Each row was made from one walk, in order. Every step used is in the known rows, and no mark comes twice. Write each row's walk.
Known rows:
nuroviz > fegob > seku > vede > suma > ranodog: [  7 -12  15  13  22 -38 -12  27 -40  19 -12 -15   6  -3  -6  64 -10   5
  -4   6  -7 -13  16  37 -20 -15  39  -8 -14 -34 -51 -27  63   0   3 -23
 -13   0  12 -26   5  22  23   9   9 -33  13  37   9  37  32]
ziga > fegob > nuroviz > nedab: [ 31  15   3   5  -1   9   8   7  -7 -29  27  26  23  -1  21 -13 -16  -3
  -8 -14  -7 -34 -18 -29 -24  11  25 -53  41  30  10  12  31 -33  13   6
  -8   7  -9 -21 -30 -30  38  25  -5  -3  38  -1  -9 -12 -54]
nuroviz > nedab > duvu > ranodog > suma > vede: [-24  -3  -8  -1  -5  49  -8  40  20  40   2  19 -39  33   2 -31   4 -22
   3 -11 -15  13  -2 -45  31 -58 -15  27   0 -19   4  36 -33  -7   3 -24
  11 -14   8  -8  23   8 -32   2 -33  -1 -11  22 -22 -62 -18]
fotet > ranodog > duvu: [-25  -2  -7 -30 -16  12   0 -15  35  -4  -2  -5   1   0   9 -22  16 -19
  14 -20   5 -17  10  -3  27  -2 -16  14  -2 -16  26  14  -8  -4  17  -5
  29   1 -18   0  22  14   9 -22  15  24   6   2  -5  -3   3]
tesuk > kegun: [  6   5 -22 -24   9  -6  19 -33   4 -17   1 -20  28   3  -7 -31  20  10
 -10 -21 -15 -17  -6 -16 -15  30 -21  10   6  -1  29   8 -35   3  -8  27
 -12  38 -40  11 -17 -17  14 -15  32  11  32  -4  20   8 -13]
tesuk > fegob > zodup: [-19 -15   7   5 -25   1  14 -46   4 -36   2   7   4 -14  15 -21   0  -3
  11   9  11  -9  -3  17 -35  50  -1 -18   7 -14  12  -1  12  21  -2  47
 -32  12 -14  18 -15 -57  12  29   7  37  39  -8  15 -19 -27]
fotet > ranodog: [-14 -22   1 -15   5  -9  18   5  30   9  -3   0   3  -4  -5 -21  10 -19
   5 -41  -2 -17   5  -9 -11  11  -9  -1  14  -3   0  -4 -21 -20  11   3
  25  12 -26  -8   7   9  24 -16  22  42  15   8 -18   9 -14]
fotet > ranodog > duvu > nedab > nuroviz > fegob > zodup: [-22   7   5 -14 -29  26 -35  -3 -19 -12  37  -5 -14 -13  36 -27  48 -20
  48   1  31  20  -4  19  36 -23 -18 -13  10  13  34  30  10 -39  16  -3
  26 -10  30  37   3 -10   3   6 -23  34  -4 -23   0  -5  26]
zavu > vede > seku > fegob > tesuk > kegun: [ 16  26  -1   3  33 -48  15 -47  -8 -53 -35  -4  68   1 -15  14 -12  25
 -35  19  -8  -8  31  20 -29  42   6  17 -18   5  10 -27  24   7 -29  -8
  23  18   5  24 -23  15 -22 -27  -5  23   1   9  15  14  40]
zavu > vede > seku: [ 22   4   5  20  20  -9  15 -40   6   4 -18  11  18  31  -7  12 -12  16
 -25  12 -11 -12 -20 -15 -12  26 -11  24 -11  11 -10 -22 -14  27 -14 -17
  -1 -10  -7  12  -1  32 -24 -21   9  24  -7  -7   2  25  11]
fegob > nuroviz > nedab: [ 16  15   6 -11  22   3  10   5  10  -4  27  26  10  22  11 -28 -10 -15
 -12 -12 -26 -23 -23 -22 -28   5   7 -29  50  30   0   8  15 -42  -3   1
   1  11 -21   3  -7 -42  38  31  15  11  46   4 -22 -19 -55]
nuroviz > fegob > seku > vede: [ -6 -33   9   4   9  -9   2   8 -42   1  -6   3  11 -28   1  35 -24  18
  -3   1 -17 -13  11  43 -17 -10  32 -17   5 -10 -25 -33  53 -21  22  12
  12  21   0 -38  -1 -28  50  14   0 -55  19  16   0  25  11]
nedab > nuroviz > fegob > seku > vede > suma > ranodog > fotet: [ 22 -16  14  16  20 -34 -18  29 -24  24 -18 -26 -13 -29 -14  63  34   9
  -6  26 -37  13  19  40  14 -48 -15  17 -24  -6 -31  -3  17  18 -16 -39
  -8  -1  24  13   5  24   5  20  -1 -67  -2  18  20  53  44]
suma > vede > zavu: [  8  -6  14  -2  26 -10  34  19  12  19   2 -30  16  18 -22  20 -12   1
 -11 -18  22  18  -6 -11 -27  27   3   1 -26  12 -32   0 -22  -2  -6  29
 -19   7  -7  -4  -9 -11 -14 -18  32  14  -2 -13   3 -18 -11]
fegob > nuroviz > nedab > duvu > ranodog > fotet: [ -2  -1  11  -2  -3  45  -1  39  53  -6   4   4 -14   6   8 -37   6  -8
  -8  14 -11  11 -15 -33  36 -41 -20  10  25  38  34  44 -46 -10 -13 -46
  12 -31 -31  26  18 -27   1  18 -10   9  -2  -7 -30 -47 -42]
nedab > duvu > ranodog > suma > vede: [-34 -18 -14   3 -20  40  -4  32  26  27  -9 -10 -45  16  -4 -18  -6  -5
  17  -6 -12  24  -9 -31  49 -38 -18  43 -35 -19   4  25 -64  24   3   4
  -7  -7  -1 -10  29   5 -31  -6 -19   2 -25   5 -16 -34   4]
duvu > nedab > nuroviz > fegob > seku > vede: [ -5 -22  -7   8   4  -8 -32  14 -40  12  21  -1 -20 -25  -1  18   7  11
   5   4   0  23   2  40   4 -36   9 -11  16  15 -12 -19  14 -39  16  -5
  22  17  43 -16 -12 -24  17  23 -21 -42 -32  -2 -20  24  31]
ziga > fegob > tesuk: [ 28 -12  20 -18 -24   4  13   8   5 -54  11   3  27   1  15   5 -11  21
  -5 -12   5 -35  10 -10 -24  31  27 -18  11   8  13 -22  26  -2  28  27
   4   6 -18 -32 -16 -14  27  16  11   4  25   0   1   6  -3]
vede > seku > fegob: [ -2  16 -14  17  23 -21  34 -12 -41   4 -25  -1  23 -19 -13   6  -7  14
  -3   9   7  -9   2  28 -13  28   6  -5  -3  -6  12 -18  11   4  -4  34
  21 -20 -32  -2 -11  13  25 -21 -10   8  -8  -7  33  28   5]
fotet > ranodog > suma > vede > seku > fegob: [-32  14 -23  33  14 -14  33  -4 -34  29 -46  17   8 -30 -21   9  -4 -10
  10 -23 -20  23  24  16   1  -1 -18   8 -27 -23 -25  -7  -2   8   9   7
  28   1  21  -9  -4  57   3 -41 -21   5 -26  19   3  30  26]
zavu > vede: [ 16 -23   3 -10  15   4   5 -22  24  -1   1   9   5  28   2 -11 -18  -5
 -26   7 -12 -19 -20 -18 -14  25  -6  26 -12  -2 -10 -19 -23   4  -5  13
  -4   8  -9  -3  -2  -5 -23  -6  13  17  19   4 -19  -7  -8]
nuroviz > nedab: [ 18   6   3 -27  19  13  16   9   3  17  22  26  10  30  10 -30   7 -21
 -15 -17  -9 -35  -7 -20 -32  -1   5  -9  40  -4   9   4  11 -35   7   7
  21   1 -31 -12  -6 -15  21   8   9   8  35  10  -1 -20 -41]
duvu > ranodog: [ -4 -32   8 -12 -18   3  -9  15  22  -8  15   2  -1   2  -1 -23  -3 -10
  14  -6  12  -3  -1 -20   2  15  12  15  14   3   8 -12 -47   2   6  19
 -17 -23 -47  -5   5 -15  -2 -20   4  29   3  -6 -17 -13 -22]
ranodog > zisuriz: [ 15 -15   9 -22 -14   9  -2  -1  17  12  -9  21 -23  -9   6 -24   5 -18
   0  -3  -6 -19 -10 -10   5  20   1  -1   0 -11  31  -3 -19  20   0  28
  -4  15 -24   7   3 -10  10 -13  10   1  28 -17   9  10 -26]
suma > vede > seku > fegob > nuroviz > nedab: [ -2  37 -24  48  44 -32  27  -5 -44  12 -12  27  25 -10  -9  20 -27   3
 -13 -10 -12   3  -1  14 -36  11  17 -26  12  20 -33  -8  27 -39 -13   8
  10  12  12  -4 -26 -16  21  -2 -10  -2  12  10  -7  -1 -38]
ziga > fegob: [ 21 -14  -8  -4 -15  13  16  -6 -11 -21   6   0  17 -12  10  -2  -7  14
   1 -13  11 -33  -9 -14  -6  28  12 -16   0   0  17  -9  -4  10  24  39
  -7  -4 -25 -31 -26  -4  22  -4   8  -4  18 -11  18   9 -22]
zavu > vede > suma: [ 23  -2  24 -13  24  -4  18 -27   5  12  -3  -6  -1  47 -10   5  -5  -6
 -22  16  -6 -13 -15 -18 -18  32 -17  14 -10   5 -12 -14  13  22 -17  -5
 -32 -14  -7  13  14  27 -36 -14  23  21  -1  -4  -5  16  20]
ziga > fegob > nuroviz > nedab > duvu > ranodog > zisuriz: [  3   9  18  17 -41  30 -28  39  30 -11   3  30 -34 -17  19 -21 -12 -16
   9   2  31 -18  -9 -45  43 -40  32 -44  25  29  44  38   0  -4 -15 -35
   2 -12   8   2   5 -17  -5   7 -38  14   8 -21  -9 -52 -49]
fotet > ranodog > duvu > nedab > nuroviz: [-21   9 -21 -27 -23  13 -32 -10  35   7  26  -8 -31   2   4 -39  43 -23
  23 -19  21  18  -4  -5  47 -25 -39  23  10  11  35  25 -46 -20   9 -23
  40  -1  25  22  15  22 -19 -14  -9  34 -41 -18 -21  -4  20]
ziga > fegob > seku: [ 19 -12   8  13 -32   6   6  -5  -2 -29 -13  10   6 -16   8  13 -25  40
   2  -8  -4 -25  -6  10 -18   8  38 -23  12  -7  16 -23  20  17  35   9
   2  22 -16 -43  -6 -15  28  18   1  -9   9  -2 -10  41 -12]
duvu > nedab: [ 11  -7 -14 -19  -3  23   0   0  12   1  19   7  -5  23   5 -39   3  -4
   2 -12  23   3 -22  -9 -13  29  -4   8  15   7  15  -7 -38 -14  25  16
   8 -13 -22  -4 -16  -9   1  -9  16  21 -19 -14 -19   1  -7]
ziga > fegob > seku > vede > suma > ranodog: [ 19  -9  10  46   1 -42  -4  17  -9   2 -29 -23   1 -10 -17  73 -16  19
  -4 -13   6 -22   9  21 -12   4  48  -8 -23 -31 -31 -27  40  30  15 -31
 -26   1  26 -46  -6  34   4  13  -6 -25  -9  38   1  41  32]
nedab > duvu > ranodog > fotet: [ -8 -36   4 -12 -18  46  10  29  51   2 -15 -19 -26   1  -1 -31  17   8
   3  13   2  12  -7 -19  49 -25 -29  44 -19   6  43  34 -82  30   0 -13
  12 -38 -48  17  23  -1 -13 -12  -2   9 -26 -16  -2 -25 -10]
suma > ranodog > duvu > nedab > nuroviz > fegob > ziga: [  3  28 -26 -41 -16  20 -92  25   6 -16  44 -10 -12   6  47 -12  42  -4
  37  28  17  22   8   2  42 -37   9  11   4   7  16  -8 -18  -8 -17  -1
  14   4  20  23  29   5 -35  16   8 -35  22  -5  -1 -11  15]
duvu > nedab > nuroviz > fegob: [ 10  -6 -17 -30  -3  17 -26  10 -34   8  50   3 -12   4  21 -27  30  -7
  10   8  18  15 -16   0   5 -16 -25 -11  23  25  10   7 -18 -38   3  24
  15  -7   0  13 -21 -13   5   2   1  -2 -13 -28  13   9   1]
ranodog > suma: [  7  -2   1 -26 -15  32  17  -6  -1   8   4   9  -6   9   1 -38   6  -7
   5   5 -42  -9 -17 -20  10   5 -22  16   1 -14  23   4 -11  18  21  29
  -7  -4 -24   0   4   3  19  13   3 -14  17   1   6  13   2]

Write each row's walk:
[ 38   1   3 -15  11  -1   8  15  26  13 -15 -19   1  22  -2   6  29  -7
  -7  11 -12  -2  -4  -9  -3  16 -28  39 -20 -17  -2  10 -35  43  -4 -18
 -23 -31 -38  22   1  43 -10  -9  37  -7   8  11  18  26   1] => vede > suma > ranodog > fotet
[-19 -19  26  14   0 -34  23 -25  21 -14 -19 -30  19 -33 -34  42 -29  15
 -21   6  28  20  31  38 -27  18  20 -26  -7 -13 -25 -19  42  22 -12  -1
 -16  12  21  -6  -3 -28  -5  13   6 -14 -23   0   9 -18  19] => tesuk > fegob > seku > vede > zavu
[-14  25  -1  48  31 -10  -8   9  11   0 -19  20   3  10 -10   4 -32  -5
 -19  40  16   9  -5  -7  20 -34  15  -1   8  36  -1  13   9 -18 -46 -54
  32 -36  20  22   7   7 -35  -4 -51  44 -34   6 -22 -49  -1] => zavu > vede > seku > fegob > nuroviz > nedab > duvu > ranodog
[  5  22  -6  10   4  28  15  17  11 -13  13   5  -6  10  15 -11 -15  10
  -9  -7   3 -32 -27 -27  11 -27  10 -42  25  31  26  41  26 -34  -2  -9
  18   4   5 -17 -11 -22  30  45 -13   5  17   0   0 -36 -42] => ziga > fegob > nuroviz > nedab > duvu
[-13   4  -3 -24  20   1   4  13  -4 -18 -11  -5   8 -30   6 -20  -9   3
  10  16 -11  -6  18  23 -20  28  38 -16  13   9  13 -45  13  -6  -8  69
  11  20 -27  -9  24 -31  16   8   5 -17  48   4  -9   0  -8] => seku > fegob > ziga
[ 12  -9  27  36  -2 -21  22  -5 -34  -5 -23 -24  -1 -17 -26  54 -15  32
  -4 -11   0 -19   7  21 -16  12  35 -30  -6  -6  -8 -26  60  26  23  -8
 -32  -5  20 -46   0  18  26   9  -9 -38 -16   9   6  52  33] => ziga > fegob > seku > vede > suma
[-16  -2  25  -7   7   0  30  23  29  32 -11 -17   7   6 -25   3   1 -21
   3 -33  -2  34  13 -22   2  -2 -20   1 -28  -4 -34  13 -14   5  10   0
   2   4  17   1   4  37 -15 -29  15  18 -15  12 -14 -11  21] => fotet > ranodog > suma > vede > zavu
[ 16 -19  41  34   2 -21  28  18  -4 -15 -19 -35  27 -30 -29  60 -32  32
 -13  -7  27   1   8  20 -12   9  50 -33 -16   8 -11 -22  41  11  21   1
  -9  -4  18 -46 -17  -5  16  10 -10 -31 -23  -2   5  11  28] => ziga > fegob > seku > vede > zavu
[ 24  17  -1 -14   8 -11 -29 -20  36   2  -3 -12  -2  56  11  20  -1 -13
 -11  36   5 -14 -10 -13  23   8  -8  48 -41 -31 -10   0   2  44 -24 -38
 -21 -28   8  21  23  55 -65 -14  16  11   2  15   6  -4  28] => zavu > vede > suma > ranodog > duvu
[ -8   8 -30  37  28 -25  33  -7 -46  18 -35   2  19 -18 -18  28 -18  15
  -7  -8   5   8   6  29 -23  28   5  10 -27 -12 -26 -22  -6   2  -4  40
  12   2  -5 -13 -18  11   7 -33  -6   0 -14   1  21  22  -4] => suma > vede > seku > fegob
[  0  14 -26 -30 -21  23 -33 -19  15   2  37 -10 -33  15  10 -36  35  -3
  17  14  15  19 -25  -4  48 -12 -35  32   8  12  50  22 -46  -3   6   9
  13  -6  10  23   6  -1 -25   3  -7   2 -34 -33  -2  -1  13] => ranodog > duvu > nedab > nuroviz
[ -3  10   3  10   8 -36 -39  11 -32  16   5 -30 -21 -11  -4  65  21   8
  14  31 -12   1  17  44  39 -57   8  12 -27 -28 -20   3  59  10 -14 -38
  -6   2  42   4  29  26  -8  26 -11 -55  -3  24  31  34  60] => nedab > nuroviz > fegob > seku > vede > suma > ranodog > duvu
[-12   7  -6  64  26 -22  39 -12 -54   2 -39   2  14 -22 -12  24 -17  22
  16  -2   6   9  -8  40 -35  46  26  -2 -27  -7 -17 -25   9   2   1  52
  -9   6   5  -3 -26 -22  15  -8 -17  23  10   3  15  20  -2] => suma > vede > seku > fegob > zodup
[  8  -2   3  15  14 -40 -46  28 -35  29  16 -19 -23   3 -12  48  23   4
   8  10  12  22   7  37   0 -38  12   0   0  -5 -42 -14  23 -15  -8 -41
  -4   0  56  -4  -2  25  -8  21  -5 -25 -35  18  -6  38  51] => duvu > nedab > nuroviz > fegob > seku > vede > suma > ranodog
[ -7  17 -12 -12  -2  -7   3 -40  13 -28  25  34  13  -4  13 -28 -12 -19
 -16   3  -8 -17   2  -7 -38  16  -9 -40  47  11  -7  16  24 -23 -20   2
 -11  20  -7  16 -13 -51  16  30  11  12  40   0  -3 -40 -58] => tesuk > fegob > nuroviz > nedab
[-23   8 -20 -44 -24  23 -38   0 -11   7  40   0 -10  -9  29 -30  45 -19
  29  -4  31  19  10   7  48 -36 -37   0   9   9  25  28  -8 -42   9 -17
  43 -13  24  23   7  22  -3 -21  -5  11 -26 -27   4  -3  26] => fotet > ranodog > duvu > nedab > nuroviz > fegob
[ -8 -31   9  10  10 -26  -9   7 -41  11  11  -6 -15 -37  -9  37   3  14
   3   4 -31  -1   6  39   2 -41  10 -16   7   7 -21 -22  34 -31  -1  12
  14  39  25 -18   0 -34  36  36 -17 -48  12   8   3  31  21] => nedab > nuroviz > fegob > seku > vede
[ -6  -6  -6  33 -23  10  -4   2 -14  16 -20  11  -3   8 -15   5  -2  10
  22 -10 -20  30   2 -32  15   0 -11  31 -16  -4 -12  -6 -50  41   8  -6
 -34 -24 -10   0  10  37 -24 -36 -12  -1 -31  -2  -5  23   6] => duvu > ranodog > suma > vede > seku
[-32   8   4   1 -42  14 -36  -5  52  -7   4  36 -40 -22  16 -32  -7 -37
   1  16  27   4  14 -24  29 -31  -4 -32  31   7  28  45  -3   4 -44 -41
  -6   6   9  45  19 -35 -24  11 -23  28   8 -17  -4 -77 -53] => tesuk > fegob > nuroviz > nedab > duvu > ranodog > zisuriz
[  9   8  19 -10   8  15  29  20   7  20  -3 -20   5  16 -17   5  -7  -1
  -5  -2  -9  30  -7 -20  -3  10 -17  10 -32  -3 -17   8 -16  18   5  29
 -26  -2   4   3  -1  13 -19  -5  12 -16 -10  -5  10  -8  11] => ranodog > suma > vede > zavu
[ -9  33 -12  49   4  -8  -1  17 -39   7 -13  40  14 -14 -13  -1 -25 -12
  12  15 -23  29   8  -7   0 -10  14 -13  12  14 -23   3   3 -11 -10 -13
 -15 -25  14   6 -12   6  -5 -18 -49 -10 -18  13 -18 -10 -16] => duvu > ranodog > suma > vede > seku > fegob > nuroviz > nedab
[-12  15  26  -4   6  36  10  59  33  43   5  -9 -19  36 -13 -16   2 -23
  -1  -2  21  37   5 -44  26 -58  -7  13 -14  -2  -3  49 -18  -5 -15 -32
   5 -41  14   8  22  21 -49  -6 -27  10 -35   5  -1 -77   3] => nuroviz > nedab > duvu > ranodog > suma > vede > zavu
[-15 -13  -4  -5 -33  -9   2 -48  21 -28 -16  17  -1 -17   2  -7 -24  22
  -8   5  -5  -5  16  33 -32  17   4 -19  17 -24  -2 -20  16  27   3   4
  -4  37 -13  -4   7 -34   9  24  11   8  10   2  -7   9 -20] => tesuk > fegob > seku
[-21   6 -20 -30 -27  31 -19 -10  35  -4  11   2  -3  12  14 -40  18 -17
  16 -25  34   8   5  -3  29   9 -15  17   6  -7  32  15 -30 -12  30 -27
  35 -16   5   7  12  27  -8 -34  11  28 -37 -10 -26  -8  14] => fotet > ranodog > duvu > nedab
[-18  -5 -16  -3 -17 -15   7 -52  18 -38  13   4   8 -22   6 -16 -23   2
  -6  11  -9  -3  -4   5 -17  45 -15 -29  12  10  -4   1  -3   9 -15  28
 -34  25 -11  20 -14 -54  17  23  25  17  28 -14  -1 -16 -41] => tesuk > fegob > nuroviz
[  1  -8 -14  -9  -8  24  17  -2  -9  22  -4   8 -17  14  -2 -15  -7  -2
   1 -10 -46   8 -13 -21  -1  11 -25  25 -22 -20 -14  -1 -33  15  19  35
 -18  21   0 -13   3   1  -2   1   3 -28  11   8  -9   4  -6] => ranodog > suma > vede
[  5   2 -18  31  20 -13  30 -19 -22  24 -20   2  10  12 -12  25  -3  26
  -7 -28 -11   1 -11  -5 -22  23  -9  18 -15   1 -26 -16 -32  14   2  14
 -10  16 -12  -8  -6  14   4 -26  26  10  -4  -3   9  33 -14] => suma > vede > seku
[ 26  30 -17 -24   3   0 -73  -9  -9  11  37 -10 -14  47  28  13  31 -18
   2  52  36  18  -8  -5  44 -27 -28  35 -32  -8 -12  16  -3   9 -33 -48
  -6 -39  48  45   3  60 -82 -13  -4  -3 -34  -9  17  -4  51] => zavu > vede > suma > ranodog > duvu > nedab > nuroviz > fegob
[ 17   6   7 -57   3  -9   2 -11 -23 -50  24  -6  57   7  22 -11  16  18
  -9  -6 -13 -21  30   5 -33  23   1 -12  16   5  14  -5  33 -29  -1  18
   7  32 -36  11 -18 -26  36  -2  33 -10  52   0  30   1   7] => nuroviz > fegob > tesuk > kegun
[-22 -13  17  17  -1 -36  19 -50 -14   1 -24 -11  -5 -21 -31  35  -9  17
 -11   4  -4  -1  31  41 -28  20   4 -19  -2 -23 -24 -21  58  37  -4 -14
 -34  13  24  -6  12  -6   2  17   9 -22 -19  14   9  23  24] => tesuk > fegob > seku > vede > suma
